In the rows, 128 means zero.
Known rows, with every step that occurs:
y/b/e: [152  96  87 102 103  50 146 112 124 158 123 132 152 129 120 130 136 134
 135 133 128 135  95 117 125  56 141 137 136]
n/y/b/e/p: [154  96  80  88 106  23 126 153 121 169 121 119 123 131 117 123 139 125
 137 129 141 136  96 154 106  53 142 135 161]
n/e/m/h/w: [110 139 119 147 137 203 158 113 133 131 181 131 115 120 129 126 154 162
 148 119  87 132 103 144 107 149 127 129 167]
j/y/n/e/c/h: [135 103 133 146 102 164 140 128 132 116 136 104 145 115 130 127  87 135
 123 104  76 124 102 128 133 117 120 124 127]
c/e/m: [146 134 100 108 132 172 162 137 120 122 122 127  97 143 137 130  89 149
 123 111 116 131  76 137 119 157 124 133 136]
p/e/b/y/n: [152 121 116 114  94 117 172 128 124 142 197 121 213 130  71 131 188 118
 130 121  75 111 128 117 133  59 128 127 139]
w/q/c/e: [148  75 124 120 139 242 107 155 127 122 158 117 142 150 156 132 145 136
 117 114 105 127  96 139 125 168 125 139 109]
y/b/e/n: [148  58  85 100 102  39 175 110 129 160 114 132 208 132 117 137 134 128
 137 127 112 133  98 122 124  48 137 142 138]
w/q/c: [145  74 125 111 139 182 109 144 123 136 182 120 149 152 149 136 169 141
 128 122 108 117 134 134 121  79 131 128 115]
m/h: [127  87 104 130 137 147 157  95 128 106 160 136 132 142 116 126 130 149
 137 122 100 117 106 129 116 132 127 116 121]
c/h/m/e/b: [127 144 111 104 123  59 147 130 123  85 123 123 143 140 121 131  71 134
 139 115 120 136 110 128 107 198 129 131 137]
n/y/b: [141  80  68 106 111 106 120 129 119 157  93 119 134 137 115 130 168 127
 124 137 170 116  91 107 123  93 143 122 160]
y/n/e/m/h: [119 119 116 138 121 181 176 103 137 117 198 130 118 108 125 127 128 142
 141 108 111 122 102 135 110 125 118 121 130]
p/e/c: [152 144  96 111 127 162 143 131 117 130 131 127 156 143 141 127 124 150
 131 112  82 122 126 124 138 107 119 133 131]
q/c: [155  75 120  99 132 153 152 124 116 154 180 124 146 153 159 123 155 147
 132 123  97 119 124 121 143  83 136 134 119]
n/e/m/h/w/q/c: [112 124 142 155 143 240 110 145 133 140 212 120 130 125 155 133 186 151
 144 116  94 126 130 156 108 133 125 139 140]
h/c/e: [145 106 117 103 128 216 154 135 121 150  95 123 136 144 140 127 127 154
 126 116  87 138  64 128 124 186 129 138 117]
h/w/q/c/e: [140  89 134 122 140 251 112 164 127 135 182 117 153 151 156 132 174 141
 123 121  79 131  97 146 123 173 130 141 133]
m/e/b/y: [153 121 107 135 114  58 159 126 118 128 138 120 172 136  73 129 177 142
 139 124  99 112 112 127 122 151 130 132 129]
m/e/c/h/w: [125 132 118 125 128  77 148 141 119 116 151 119 151 141 139 121 127 148
 137 119  34 126 111 155 117 188 127 129 146]
m/h/c/e: [125 113 121 131 133 218 157 122 125 134 110 129 135 139 134 123 125 153
 132 113  81 133  63 137 120 219 124 137 107]
w/q/c/h/m/e: [128 101 134 137 132 117 104 150 133  85 142 117 116 143 135 128  86 134
 135 112 109 122 134 157 104 206 119 131 107]
j/y/n: [157  72 126 127 100 129 180 127 127 141 197 119 147 135  97 138 133 142
 131 128 101 113 109 110 139  58 128 105 132]
n/y: [146  67  91 123 129 155 115 120 118 129 115 113 120 149 118 128 145 147
 127 126 143 104 103 113 119  81 132 106 171]
w/q/c/h: [126  66 130 123 136 152  89 137 129 109 148 112 149 152 145 130 119 122
 118 114  81 120 136 147 110 107 129 128 112]
n/e/c/h: [130 108 112 120 126 174 121 116 128 103  97 112 138 123 149 121  88 142
 122 102  80 132 101 134 120 139 124 134 130]
p/e/c/h: [132 130 104 124 125 134 121 125 124 103 102 118 155 144 137 121  78 131
 121 105  58 123 129 139 126 132 119 131 127]
p/e: [150  92  99 120 129 184 132 113 135 124 138 128 150 145 116 129 124 143
 129 120  99 125 136 117 129 113 121 123 138]
j/y/b: [152  91  92 129 102 100 147 130 126 165 107 125 133 135  98 138 137 139
 128 139 149 130  95 105 140  98 141 126 128]
b/y/n/e: [155  63 126 127 101 209 158 110 140 141 176 115 164 106  87 126 190 138
 128 116  94 115 104 120 127  81 126 123 132]

Rows:
[140 109 103  96 127 190 142 109 130 125 141 120 163 121 132 136 142 146
 134 118 136 143  98  98 119 116 135 133 154]
n/e/b
[120 147 101 153 134 153 150 107 131 111 153 137 114 137 115 126 102 145
 140 112 103 117 130 142 115 141 114 125 131]
p/e/m/h
[118 141  86 158 112  53 135 112 119 142 120 128 104 126 115 125 120 133
 144 124 152 114  93 140 110  91 130 129 154]
n/y/b/e/m/h
[116 129 122 118 138 155  98 156 122 104 147 117 158 146 129 138 146 142
 126 120  54 124 118 156  96 108 129 122 152]
e/c/h/w/q
[130 125  90 130 103  33 106 132 111 132  69 109 146 132 138 120  95 120
 125 117 107 120  91 137 121  82 134 136 151]
n/y/b/e/c/h
[140  31 107 143 131 216 101 155 126 130 117 103 177 152 142 137 156 127
 119 112 129 105  97 138 118 134 123 130 151]
w/q/c/e/n/y
[136 101 130 127 127  94 139 133 128  99 140 119 113 143 143 118  74 138
 138 112 100 124 127 148 121 209 123 135 111]
q/c/h/m/e
[120 116 120 124 132 156 164 107 121 149 129 134 140 140 126 126 148 159
 145 121  82 124  98 132 116 135 129 127 112]
m/h/c
[151 133 106 134 113 136 137 122 121 137 125 120 190 141  71 130 172 135
 131 121  91 116 130 119 130  92 129 136 144]
p/e/b/y
[122 150  92 138 114  45 162 107 122 139 143 140 117 124 119 127 112 136
 145 123 127 128  96 142 112  96 130 137 128]
y/b/e/m/h
[153  57  98 140  92  42 172 117 132 168 103 125 195 132 102 142 119 134
 138 129 122 130  99 120 135  50 134 138 139]
j/y/b/e/n
[146  71 105 109 124  92 187 123 133 108 126 132 165 142 117 135 100 149
 145 115 114 122 112 136 113 171 121 128 131]
h/m/e/n
[113 148 115 132 138 139 173 120 120 131 191 137 121 140 124 127 152 159
 147 127  75 123 107 149 109 126 131 123 162]
e/m/h/w
[114 149 117 139 138 184 168 130 124 121 176 134 117 139 129 125 137 155
 139 120  72 130  82 155 111 189 127 131 156]
c/e/m/h/w
[120 151 115 112 129 174 162 127 116 134 121 128 169 139 136 130 131 143
 136 114  95 142  64 122 118 203 131 143 124]
m/h/c/e/b
[134 118 107 125 126  54 142 130 121  93 115 117 136 139 140 120  83 139
 129 108  65 120 111 148 119 191 120 128 113]
m/e/c/h
[122  95 137 147 144 252 114 152 130 121 195 123 152 146 151 128 173 140
 128 119  73 127  96 155 118 203 125 139 123]
m/h/w/q/c/e
[158  88  98  85 131  45 166 154 131 129 167 128 112 139 119 124 126 145
 142 119  97 136 117 166 104 174 126 126 121]
m/e/p
[132 166 104  98 104  60 136 133 113 116  77 125 132 133 139 122  56 131
 133 115 111 138  91 141 119  92 135 148 133]
y/b/e/c/h/m
[162  87 115  76 134 162 156 169 122 150 171 121 124 150 160 118 127 134
 126 110  85 143  92 167 126 162 132 148 116]
q/c/e/p
[152 122 107 114 115 105 155 121 111 138 131 121 179 143  76 131 178 141
 132 125  99 114 107 118 125  72 138 132 142]
e/b/y
[140 104 111  83 110 174 168 115 131 132 196 119 186 112 128 137 158 132
 133 116 121 139  98  96 121  89 133 126 151]
y/n/e/b
[152 111 117  96  96  89 187 127 115 143 200 121 202 132  77 132 194 124
 131 125  81 110 107 116 128  41 136 123 137]
e/b/y/n
[146 115 127 142 105 186 168 128 135 146 174 115 106 109 115 137 113 150
 134 113 130 125 104 119 127  85 120 120 146]
j/y/n/e/m
